In the rows, zero is written as 128.
Known rows, with every way that one mark hangs from another
K765[K562]: [ 99 132 121 161 128 100 132 102 130 162 133 148 148 137 123  95 115 138
 130 131 120  89 139]
K78[K623 K904]: [ 77 143 124 146  94 108 159 123 124 170 132 129 148 156 135  86 122 145
 115 141 136  78 156]
K787[K765]: [ 84 166 127 167 118 114 149 108  90 155 136 146 140 139 137  87 108 156
  94 158 123 108 147]
K787[K765[K562[K735 K959]]]: [ 81 146  72 171 142  85 126 126 116 160 139 145 139 119 128  96  72 172
 111 160 101  97 151]
K787[K765[K562[K904[K78] K959]]]: [ 59 125  99 159 141  89 119  82  84 111 150 132 137 152 126 104 104 164
 120  97  77 105 149]
K765[K562[K735 K904] K787]: [ 91 126 124 171 106  89 141  92 144 175 139 110 161 125 145 110 129 116
 137 107 101  96 134]
K904[K78[K623]]: [ 78 123 117 160  94 104 163 119  90 132 125 146 160 139 116  92 154 132
 121 124 129  98 133]
K562[K959]: [ 67 156  96 157 131 112 135 130 105 149 132 116 144 158 124  88 103 137
 119 134 125  91 168]
K254[K244 K844]: [ 97 136 158 145 103 125 162 126  91 157 126 129 167 122 134  63 134 139
  83 110 132 104 174]
K735[K562[K519 K765]]: [ 63 158 130 184  95  81 118 114  72 149 114 109 149 172 120  76 100 148
 123 105 144  81 157]
K765[K562[K519]]: [106 135 124 182 113  80 114 105 125 158 113 137 154 139 123 108 100 145
 112 129 131  92 143]
K562[K765 K904]: [ 69 161 131 150 107  67 138  93  79 149 146 118 126 173 128  91 124 125
 123 101 105  90 161]
K562[K765 K904 K959]: [ 45 158 101 146 127  68 122 106  72 138 147  99 125 176 125  90 104 133
 122 100  97  89 180]
K562[K519 K735]: [110 167 110 184  73  78 138 136 117 166 106 128 157 142 131 112 100 149
 102 145 140  95 148]
K244[K787[K765[K562]]]: [ 99 155 129 177 145 109 135  73  95 181 136 146 162 124 125  96 104 139
 114 152 109  89 146]
K78[K623]: [ 78 138 117 150 101 102 168 127  97 152 117 136 144 135 122  95 137 126
 111 150 139  95 150]
K244[K787[K765]]: [ 92 180 134 174 127 122 151  88  74 175 132 131 168 138 132  95 113 135
 103 158 122  91 157]
K254[K244[K787[K765[K562]]] K844]: [106 134 162 164 144 119 148  86  74 177 127 137 182  94 132  68 114 147
  80 130 106  97 174]
K904[K78]: [ 91 146 127 167 100 119 140 106 106 136 138 141 161 153 122  90 142 139
 131 115 123  92 130]
K244[K787]: [ 99 172 133 167 114 125 147  96  97 178 127 124 174 153 125  96 129 117
 123 133 129  76 157]
K244[K787[K765[K562[K959]]]]: [ 77 156 100 173 165 112 123  89  90 168 138 127 160 128 120  94  85 145
 114 151 101  85 166]
K244[K787[K765[K562[K735 K904]]]]: [102 161 114 164 116  84 141  68  98 173 132 133 159 138 134 121 104 140
 116 133  90  84 147]
K765[K787]: [ 83 146 143 180 114 128 154 106 124 178 142 112 167 126 141  84 137 116
 122 129 129 100 148]
K254[K244]: [100 130 152 137  96 105 157 117  95 157 132 128 155 144 142  71 133 135
 110 126 135  89 156]
K244[K787[K765[K562[K519 K735]]]]: [115 164 114 202 113  75 123  97 101 187 110 140 175 115 126 118  82 153
  98 161 115  91 148]
K765[K562[K959] K787]: [ 66 122 107 180 155 113 125 110 138 172 143 105 164 121 132  87 109 122
 138 121 108  95 157]
K765[K562 K787]: [ 89 123 137 182 133 112 140  95 143 180 143 122 167 112 135  88 129 117
 135 122 116  96 135]

Rows
[ 72 151 148 210 108  72 123 112 101 180 133  96 162 123 135  83 113 121
 115 120 128  97 157] -> K562[K519 K765[K787]]
[ 50 147 117 205 125  72 113 127  94 170 134  81 156 128 129  83  95 127
 113 117 116  95 179] -> K562[K519 K765[K787] K959]
[ 97 155 166 161 122 133 165  97  56 174 128 127 185 108 135  65 122 144
  68 137 121 101 181] -> K254[K244[K787[K765]] K844]
[ 77 161 135 170  91  48 124  98  73 145 123 106 134 171 127 106 107 134
 105  98 116  94 166] -> K562[K519 K765 K904]
[ 81 127  92 204 122  78 114 132 145 176 121 101 172 107 133 107  86 138
 119 130 115  95 157] -> K765[K562[K519 K735 K959] K787]
[101 151 158 151 114 115 158  90  59 178 135 124 172 131 144  75 121 139
  93 145 122  86 165] -> K254[K244[K787[K765]]]
[ 60 139  95 147 148  89 127  90  87 133 144 123 125 150 132 105  85 158
 106 121  88 103 162] -> K787[K765[K562[K904 K959]]]
[ 85 166  79 181  99  77 123 150 111 153 109 111 157 147 126 110  79 153
 102 142 133  92 169] -> K562[K519 K735 K959]
[ 63 117  97 152 132  92 115  87 106 114 141 121 147 166 115 104 118 142
 142  77  85  89 148] -> K765[K562[K904[K78] K959]]
[ 82 119 144 166 120 104 139  75 131 165 140 105 156 136 139 102 134 111
 134  97 103 101 143] -> K765[K562[K904] K787]
[ 43 135 105 163  88 106 111 104  67  92 108  83 161 204 122 104 108 152
 126  58 127  87 157] -> K735[K562[K519 K904[K78] K959]]
[ 35 131 152 179  96 104 130  74  71 132 150  84 162 170 132  72 152 122
 156  48 104  87 134] -> K735[K562[K765[K787] K904[K78]]]
[ 91 138 129 172 110  68 125  79  92 140 120 129 136 146 133 120  90 159
  89 120 107 109 149] -> K787[K765[K562[K519 K904]]]
[110 129 153 154 136  98 142  76  80 179 136 139 170 118 136  76 112 141
 107 140 110  84 158] -> K254[K244[K787[K765[K562]]]]
[ 95 170 113 192  85  42 121 135  98 172 119 127 145 138 126 101  94 148
 109 138 130  88 155] -> K562[K519 K735 K765]
[101 125 109 158  92  75 129  92 123 133 137 141 153 151 124 117 132 142
 142  92  93  88 118] -> K765[K562[K735 K904[K78]]]
[ 53 152  97 172 108 114 115 130  86 132 101  94 158 178 121  91  86 154
 115 108 150  82 171] -> K735[K562[K519 K959]]
[ 30 143 116 203 123  94 108 122  83 156 126  68 163 149 128  71  88 136
 131  96 130  86 173] -> K735[K562[K519 K765[K787] K959]]
[111 165 109 182 131  96 136  91 106 190 130 150 168 114 129 107  97 145
 116 165 105  86 142] -> K244[K787[K765[K562[K735]]]]
[ 95 145 108 155 109  74 142  90 109 154 137 145 132 138 139 114  96 159
 110 132  94 103 135] -> K787[K765[K562[K735 K904]]]
[ 93 133 112 166 102  75 136  84 102 133 143 152 145 139 132 112 117 167
 119 111  81 104 120] -> K787[K765[K562[K735 K904[K78]]]]
[ 84 167 116 173  73  33 127 115  87 153 118 111 138 159 131 113 103 140
 107 109 113  91 159] -> K562[K519 K735 K765 K904]
[ 83 104 148 195  99  82 117  71 119 138 127 102 175 136 133 114 136 125
 132  70 103 106 125] -> K765[K562[K519 K904[K78]] K787]
[105 154 132 197 130  90 120  81  89 174 114 135 171 123 126 112  91 146
 100 150 119  93 154] -> K244[K787[K765[K562[K519]]]]
[ 85 139 126 148 128  89 139  75  96 143 142 138 129 147 136 105 105 152
 107 122  96 108 144] -> K787[K765[K562[K904]]]
[ 37 144 150 169 104 105 138  81  79 156 145  78 149 168 141  72 135 117
 148  73 114  87 155] -> K735[K562[K765[K787] K904]]
[ 15 143 117 163 127 102 124  97  72 147 145  60 149 173 134  72 113 121
 143  70 109  87 176] -> K735[K562[K765[K787] K904 K959]]
[ 68 153 132 158  75 104 131  96  80 125  99  94 155 198 130 108 113 142
 118  85 144  87 157] -> K735[K562[K519 K904]]
[ 45 147 144 186 115 114 137 103  92 172 143  96 161 146 132  58 128 122
 144  99 129  83 147] -> K735[K562[K765[K787]]]
[ 68 150 102 155 152  98 122  69  78 153 140 112 153 153 124 106  89 140
 116 121  85  86 174] -> K244[K787[K765[K562[K904 K959]]]]
